Each row comes from the steps of one path. Every step used is in the known rows, and no mark comes twice. Write the path behind each row, first mark first.
(in the rows, 128 means zero)
Known rows:
timim-zivu-gekom-legudi-vite-vodofa: [120 113 140 103 109 146 156 144 177 129 168 105 101  87 159 184  70 126
 106 139 144 114 100 123 124 152 152 117]
pizok-vite-legudi-gekom: [129 109 125  60 137 159 132 175 161 185 170 126 146 108 152 168 146 135
 156 151 115 126 123 163 116 157 189 109]
zivu-gekom: [114 131 136  66 112 121 152 154 126 136 132 105 169  73 159 183  98 135
 108 141 105 112 152 132 177 165 143 134]
timim-zivu-gekom-legudi: [129 118 134  96 108 138 157 146 173 123 171 111 113  86 160 186  82 124
  91 151 141 128 104 109 130 176 153 120]
vodofa-vite: [ 96 105 122  67  83 148 158 160 134 136 149  99 151  89 134 169 120 159
 100 184 122 121 135  89 181 138 172 152]
vite-pizok: [134 142 141 105  92 116 157 173 159 127 143 115 148 112 164 133 132 145
 108 163 125 119 116 119 158 157 163  85]
bubi-zivu: [142 137 122  98 142 132 149 144 168 132 160 103 147  67 164 184 117 134
  94 158  83 116 155  89 198 155 117 130]
zivu-gekom-legudi-vite-pizok: [107 104 164  93 129 131 152 159 104 138 134  91 149  98 160 173  86 133
 125 122 128 132 124 154 145 150 177 109]
bubi-zivu-timim: [142 151 139 114 133 126 147 128 177 149 150 107 152  60 155 204 116 126
  65 143  99 112 151 104 202 124 147 134]
zivu-bubi: [118 152 135 117 104 126 136 183 161 143 164  87 141  87 150 175 109 122
  69 174  88 115 131  88 169 159 207 144]
timim-zivu-gekom-legudi-vite-pizok: [122 118 156 104 109 139 156 150 175 130 160 101 100  98 160 174  78 121
  96 146 149 126  90 117 121 169 162 102]
bubi-zivu-gekom-legudi: [133 118 135 105 150 129 165 141 125 131 156 100 155  65 173 201  93 122
  84 130  89 127 151 118 187 157 125 125]
vodofa-vite-legudi-gekom-zivu-timim: [ 88  92 135  67  69 147 160 139 123 172 153 110 147 111 147 195 128 114
  99 158 128 132 108 113 150 128 202 123]
zivu-timim: [129 151 143  96 101 122 136 137 176 154 143 115 160  77 136 188 127 143
  92 143 132 115 144 124 175 112 197 141]
pizok-legudi-gekom-zivu-timim: [ 97 134 144  71 106 148  91 153 123 151 103 130 142 102 154 194 106 122
 168 142 136 127 154 122 112 129 252 104]
gekom-zivu-bubi: [131 129 133 127 119 133 142 152 189 137 140  89 121  92 158 175  81  97
 108 166 108 159 137  82 142 136 213 121]
bubi-zivu-gekom-legudi-vite: [125 116 147 105 158 135 153 140 128 137 148  90 144  69 168 201  88 122
  94 130  93 124 146 122 183 150 130 124]
timim-zivu-legudi-vite-vodofa: [147 130 140  96 111 157 139 147 209 132 198 111  90  90 160 185  85 162
  98 154 133 111 103 108 124 143 164 120]
timim-zivu-gekom-legudi-vite: [121 116 146  92 117 146 149 145 176 133 162 100 102  90 155 185  77 125
 104 147 146 126 100 115 125 168 157 117]
legudi-zivu: [124 137 155  76 128 136 130 156 181 143 152 107 117 105 138 159 110 146
 162 163 110 103 117  96 157 151 128 136]
gekom-legudi-vite: [115  86 144  99 152 152 126 160 134 132 161  84 125 112 139 161 109 161
 171 142 139 145 119 131 126 135 199 120]
vite-vodofa: [131 125 102  99  89 131 161 156 171 122 167 120 149  79 162 163 111 159
 131 138 106  89 148 134 168 112 147 129]
timim-zivu: [138 136 121  92 100 141 142 150 215 127 174 113 102  89 151 167 105 139
 102 177 136 116 107  81 141 169 143 125]
vodofa-vite-pizok-legudi-zivu-gekom: [ 90 121 162  73  74 143 157 174  98 137 128 111 143 111 145 159 104 143
  93 165 129 108 117 108 155 137 189 116]
vite-pizok-legudi-gekom: [108 144 152  88  87 127 125 182 117 140 119 130 147 124 169 147 126 136
 138 153 133 114 120 128 125 154 215  73]
vite-legudi: [146 112 112  57 109 131 148 154 138 151 195 115 160 118 163 170 153 137
 114 144  94 110 126 125 136 169 148 108]
vodofa-vite-pizok: [100 114 140  88  68 139 172 171 131 133 142 103 146 105 145 147 123 150
  83 181 132 123 112  97 173 140 179 119]
legudi-gekom: [ 83 126 129  74  95 132 121 158 152 156 126 119 145  96 155 178 130 128
 168 163 126 124 120 116 159 154 181 120]

Write each row's path:
[ 87 126 144  99  96 130 125 129 180 170 106 119 133  93 156 197 107  97
 160 148 145 152 120 119 143 118 218 108] -> legudi-gekom-zivu-timim
[110 146 161 103  85 128 128 166 132 147 106 132 140 120 166 156 116 118
 130 142 142 125 120 131 118 131 236  65] -> vite-pizok-legudi-gekom-zivu-timim
[135 133 130  89 100 149 138 150 199 137 191 127 103  92 167 195  98 144
  99 165 134 129  97  98 129 172 176 115] -> timim-zivu-legudi-gekom
[116 104 134  85 126 126 158 157 103 127 149 104 165  85 160 184  90 135
 118 128 118 134 141 144 154 162 168 127] -> zivu-gekom-legudi
[142 133 130  99 141 138 144 146 150 143 174 117 145  68 180 212 111 143
  88 146  83 128 144 107 185 154 147 121] -> bubi-zivu-legudi-gekom
[ 85  91 132  74  72 148 159 155 120 167 161 101 140 112 152 189 122 108
  90 169 113 132 104 101 145 144 207 123] -> vodofa-vite-legudi-gekom-zivu-bubi
[118 151 165 103 124 134 132 171 180 151 159  92 109 105 143 167  97 125
 119 170  92 100 108  84 156 156 162 145] -> legudi-zivu-bubi
[112 108 120  56  97 132 138 153 130 172 174 123 156 123 168 182 156 116
 139 141 105 115 108 134 130 171 166  99] -> vite-legudi-gekom
[100 118 142  76  71 146 156 178 106 131 133 112 148 111 145 152 119 153
  93 175 130 116 125 103 154 137 204 114] -> vodofa-vite-pizok-legudi
[ 81 115 147  73  65 147 149 177  99 139 123 117 147 112 147 159 120 145
 104 173 137 119 116 107 152 135 215 109] -> vodofa-vite-pizok-legudi-gekom
[155 130 140 107 154 148 147 143 164 139 181  99 132  68 173 201  99 159
  87 134  80 112 148 117 185 126 135 124] -> bubi-zivu-legudi-vite-vodofa
[147 131 142  89 121 158 132 149 209 135 191 106  91  92 157 183  90 161
  96 164 137 123 101  98 126 163 167 121] -> timim-zivu-legudi-vite
[129 109 130  83 137 158 134 172 168 188 165 118 134 111 157 174 127 112
 141 152 112 139 116 152 108 149 212 104] -> pizok-vite-legudi-gekom-zivu-bubi
[145 121 144  84 131 157 133 159 155 138 185 103 132  90 162 184 102 191
 121 132 105 114 137 144 148 118 182 126] -> zivu-legudi-vite-vodofa
[105  98 150  91 129 137 153 153 111 136 143  93 150  87 157 185  79 139
 134 115 122 121 135 159 145 135 171 124] -> zivu-gekom-legudi-vite-vodofa
[129 150 163  89 103 130 128 181 131 129 133 126 133 129 160 137 116 146
 133 152 126 103 118 119 123 154 186  81] -> vite-pizok-legudi-zivu
[125 107 148 121 142 139 141 170 142 130 183  93 117 115 145 170  96 136
 137 151 120 134 105 110 127 151 196 128] -> gekom-legudi-zivu-bubi
[133 111 133  75 136 158 133 157 174 191 159 127 141 108 152 180 133 118
 149 143 127 139 123 165 110 136 206 103] -> pizok-vite-legudi-gekom-zivu-timim
[129 108 154 111 144 137 140 148 149 136 171 107 127 110 137 175 103 146
 149 134 142 136 110 128 131 129 193 127] -> gekom-legudi-zivu-timim
[158 136 126  91 110 149 144 152 203 124 203 120 106  87 162 184  97 160
  81 166 128 126 110  93 134 174 163 121] -> timim-zivu-legudi
[ 84 125 140 109 100 132 125 152 172 163 116 106 124  99 163 189  99  87
 150 163 123 151 113 100 141 142 222 109] -> legudi-gekom-zivu-bubi
[ 97 119 156  77  76 148 151 176 111 137 133 113 137 117 140 150 113 151
 103 174 129 111 117 100 151 133 195 117] -> vodofa-vite-pizok-legudi-zivu
[142 120 111  92 132 157 148 176 187 151 163 126 142  81 145 154 114 165
 151 150 115 109 150 163 143 117 173 129] -> pizok-vite-vodofa
[138 126 145  75 114 134 144 164 149 167 201 102 129 129 160 176 133 114
 103 147  85  99  99 112 128 170 152 118] -> vite-legudi-zivu-bubi
[106 102 143  67  85 148 161 162 123 159 181  96 135 116 143 179 123 128
  81 171 101 106 102  95 155 148 169 140] -> vodofa-vite-legudi-zivu-bubi
[146 108 140 104 137 152 138 135 186 133 156 101 117  94 167 182  75 144
 142 136 116 156 141 119 128 108 196 106] -> gekom-zivu-legudi-vite-vodofa
